What can hang from each mark:
gezesa: gunaz
vosef: bogibop gunaz
rerif: bogibop gunaz kepi mana
gunaz: gezesa rerif
bogibop: rerif vosef
kepi: rerif
fuve: gunaz

Known rows, with every way that one mark hangs from another:
gezesa[gunaz[rerif[bogibop kepi mana]]]: -11; -77; 368; 137; -201; 250; -329; -380; -245; -185; 192; 41; -61; -93; 44; -299; 80; -40; 85
vosef[bogibop gunaz]: -44; -73; -120; -126; -191; -35; 91; 129; -144; 246; 6; 177; -12; 74; -56; 43; -179; -107; 48
rerif[bogibop gunaz mana]: -55; -60; 173; 216; 0; -5; -167; -337; -454; -184; 114; -3; 72; -163; 38; -37; 74; 76; -36
rerif[bogibop gunaz[gezesa] kepi mana]: -33; -27; 460; 104; -79; 114; -229; -372; -514; -5; 146; -36; -8; -207; -19; -100; 103; 41; 41
fuve[gunaz[gezesa rerif[bogibop[vosef]]]]: -69; -62; 427; 135; -39; 256; 275; -133; -25; 30; -214; -113; 161; -21; 69; -205; 394; -160; 149
bogibop[rerif[kepi] vosef]: 11; -28; 0; -21; -151; 192; 223; 44; -75; 80; -98; -253; 57; 13; 62; 57; 26; 12; 145
bogibop[vosef]: -17; -42; -29; 11; -12; 43; 282; -19; -53; 89; -99; -91; 56; 68; 59; 17; 132; -4; 111
bogibop[rerif[gunaz kepi] vosef]: -23; -20; 26; 86; -112; 117; 236; -88; -280; 53; -190; -212; 73; -59; 87; -1; 114; 47; 168
gunaz[rerif[bogibop[vosef] kepi]]: -3; -73; 180; 172; -112; 205; 108; -160; -258; 133; -71; -147; 85; -101; 75; -222; 117; -48; 155
rerif[bogibop[vosef] gunaz kepi mana]: -50; -109; 251; 172; -69; 91; -83; -377; -656; 48; 61; -169; 68; -126; 61; -43; 168; 76; 108
fuve[gunaz[rerif]]: -42; -37; 207; -31; 38; 108; -84; 12; 76; -53; -170; -50; 98; 8; 34; -227; 225; -137; 45
bogibop[rerif[mana]]: -10; -10; 35; -33; -78; 112; -88; 5; -28; -285; 64; -141; 73; -36; 38; 74; 9; 33; -4
rerif[bogibop kepi]: 14; -12; 148; 114; -128; 103; -221; -131; -246; 117; 129; -64; 7; -115; -19; -38; -88; 25; 8
gunaz[gezesa rerif[kepi mana]]: 14; -8; 464; -142; -45; 184; -172; -174; -117; -17; 67; -69; -33; -91; -5; -341; 149; -80; 78
fuve[gunaz[gezesa rerif]]: -40; 6; 404; -82; 28; 163; 29; -2; 141; -15; -176; -23; 56; 8; 12; -262; 297; -170; 78
bogibop[rerif[mana] vosef[gunaz]]: -61; -70; -61; -6; -201; 182; 341; 92; -49; -128; -23; -173; 126; 84; 35; 181; -17; 10; 66
kepi[rerif]: -47; 58; -21; -52; 80; 63; 282; -35; -167; -40; 19; 42; -116; 91; -6; 115; 79; -32; -20
kepi[rerif[bogibop gunaz[gezesa] mana]]: -98; 24; 354; 104; 57; 123; 220; -376; -517; -183; 106; 55; -60; -73; -3; 35; 217; -2; -37
rerif[bogibop gunaz kepi]: -18; -25; 163; 219; -77; 46; -181; -272; -468; 80; 42; -25; 12; -188; 4; -71; -19; 62; 14
gezesa[gunaz]: -4; -11; 50; 59; -91; 69; 20; -131; 79; -105; 45; 139; -93; 86; 21; -37; 50; -16; 59
bogibop[rerif[gunaz] vosef]: -41; -17; -75; 154; -38; 61; 442; -59; -144; -75; -246; -145; 119; -31; 112; 73; 141; 38; 147
rerif[bogibop[vosef]]: -24; -69; 13; 194; -72; 88; 236; -112; -173; 50; -34; -93; 110; -19; 63; 58; 84; 5; 70

Rows:
-35; -58; 269; 149; -50; 51; -351; -355; -599; -48; 165; -67; 37; -197; 1; -94; 41; 90; 15
rerif[bogibop gunaz kepi mana]
-23; -51; 215; 147; -44; 114; -195; -220; -208; -235; 99; -36; 103; -148; 58; -203; 76; -21; -5
gunaz[rerif[bogibop mana]]
-78; -10; 1; 139; 17; 162; 509; -152; -344; 18; -15; -66; -5; 75; 59; 169; 162; -25; 39
kepi[rerif[bogibop[vosef]]]
-40; -40; -102; 32; -122; -46; 103; -40; -256; 10; -165; 67; 54; -71; 64; -26; -27; -46; 140
vosef[bogibop[rerif[gunaz]]]
3; -28; 494; 23; -116; 232; -236; -263; -240; -56; 136; -65; 28; -187; 6; -321; 103; -58; 38
gunaz[gezesa rerif[bogibop kepi mana]]
-60; -60; 38; 98; -41; 86; 241; -153; -271; -236; -118; -187; 123; -34; 112; 59; 204; 60; 108
bogibop[rerif[gunaz mana] vosef]
-22; -80; 45; -151; -228; 83; -51; 72; -214; 336; -33; 124; -30; -16; -41; -242; -138; -170; 128
vosef[bogibop gunaz[rerif[kepi]]]
-45; -29; 277; -77; -116; 177; 148; -25; 60; -80; 32; 60; 13; -19; -47; -198; 68; -105; -5
vosef[gunaz[gezesa rerif[mana]]]
-36; -123; 160; -203; -225; 95; -205; -25; -351; 207; 83; 67; -16; -13; -40; -246; -89; -147; 111
vosef[bogibop gunaz[rerif[kepi mana]]]
14; -40; -12; -146; -228; 66; -146; 76; -190; 180; -30; -38; -17; -26; 16; -54; -127; -67; 152
vosef[bogibop[rerif[kepi]]]
-14; 18; 344; -47; -110; 162; -85; -204; -278; -133; 12; -122; 3; -141; 2; -67; 92; 37; 80
bogibop[rerif[gunaz[gezesa] kepi mana]]
-11; -43; 234; -201; -247; 140; 102; 56; -132; 374; -73; 144; -45; -16; -63; -281; -75; -211; 134
vosef[bogibop gunaz[gezesa rerif[kepi]]]
-27; 7; 511; -151; -30; 220; -122; -50; -2; 123; -135; -84; 8; -32; -22; -328; 262; -168; 104
fuve[gunaz[gezesa rerif[kepi]]]
-76; -115; 146; 232; -11; 43; 107; -342; -517; -109; 11; -111; 133; -96; 91; 18; 201; 67; 68
rerif[bogibop[vosef] gunaz mana]
-42; -72; 120; 235; -77; 81; 105; -301; -508; 190; -69; -118; 66; -124; 58; -52; 119; 57; 134
rerif[bogibop[vosef] gunaz kepi]
-38; -97; 186; 163; -40; 163; 115; -243; -245; -137; 0; -139; 151; -90; 106; -176; 204; -28; 102
gunaz[rerif[bogibop[vosef] mana]]
-24; -24; 125; 148; -233; 212; -48; -37; -175; 105; 44; 13; 53; -128; -41; -178; -158; -63; 4
vosef[gunaz[rerif[bogibop kepi]]]
-102; 7; 111; 82; -113; 252; 765; -43; -226; 111; -16; 34; -35; 114; -24; 194; 97; -91; 44
kepi[rerif[bogibop[vosef[gunaz[gezesa]]]]]
-9; 19; 38; 75; -109; 76; -25; -86; -243; -52; -94; -114; 17; -123; 28; -44; -23; 54; 67
bogibop[rerif[gunaz kepi]]
-86; 48; 299; -63; 130; 86; 247; -277; -399; -150; 23; 60; -123; 14; -13; 23; 269; -22; 1
kepi[rerif[gunaz[gezesa] mana]]
-56; -36; 323; 92; -171; 229; 68; -121; -79; -129; 106; 75; 75; -121; -31; -179; 15; -90; -22
vosef[gunaz[gezesa rerif[bogibop mana]]]
-8; 7; 296; 161; -69; 167; 144; -141; 25; -69; -35; 54; 57; -160; 33; -259; 106; -98; 29
gunaz[gezesa rerif[bogibop]]
-90; 36; 43; 228; 62; 50; 243; -273; -463; -97; -13; 75; -47; -65; 33; 106; 95; 30; -50
kepi[rerif[bogibop gunaz]]
-18; -105; 311; 107; -96; 219; -51; -267; -373; -5; 32; -208; 100; -110; 78; -213; 162; -30; 130
gunaz[rerif[bogibop[vosef] kepi mana]]
14; -20; 136; -97; -137; 170; -268; -36; -180; -156; 107; -207; 23; -50; 4; -3; -48; 41; 36
bogibop[rerif[kepi mana]]
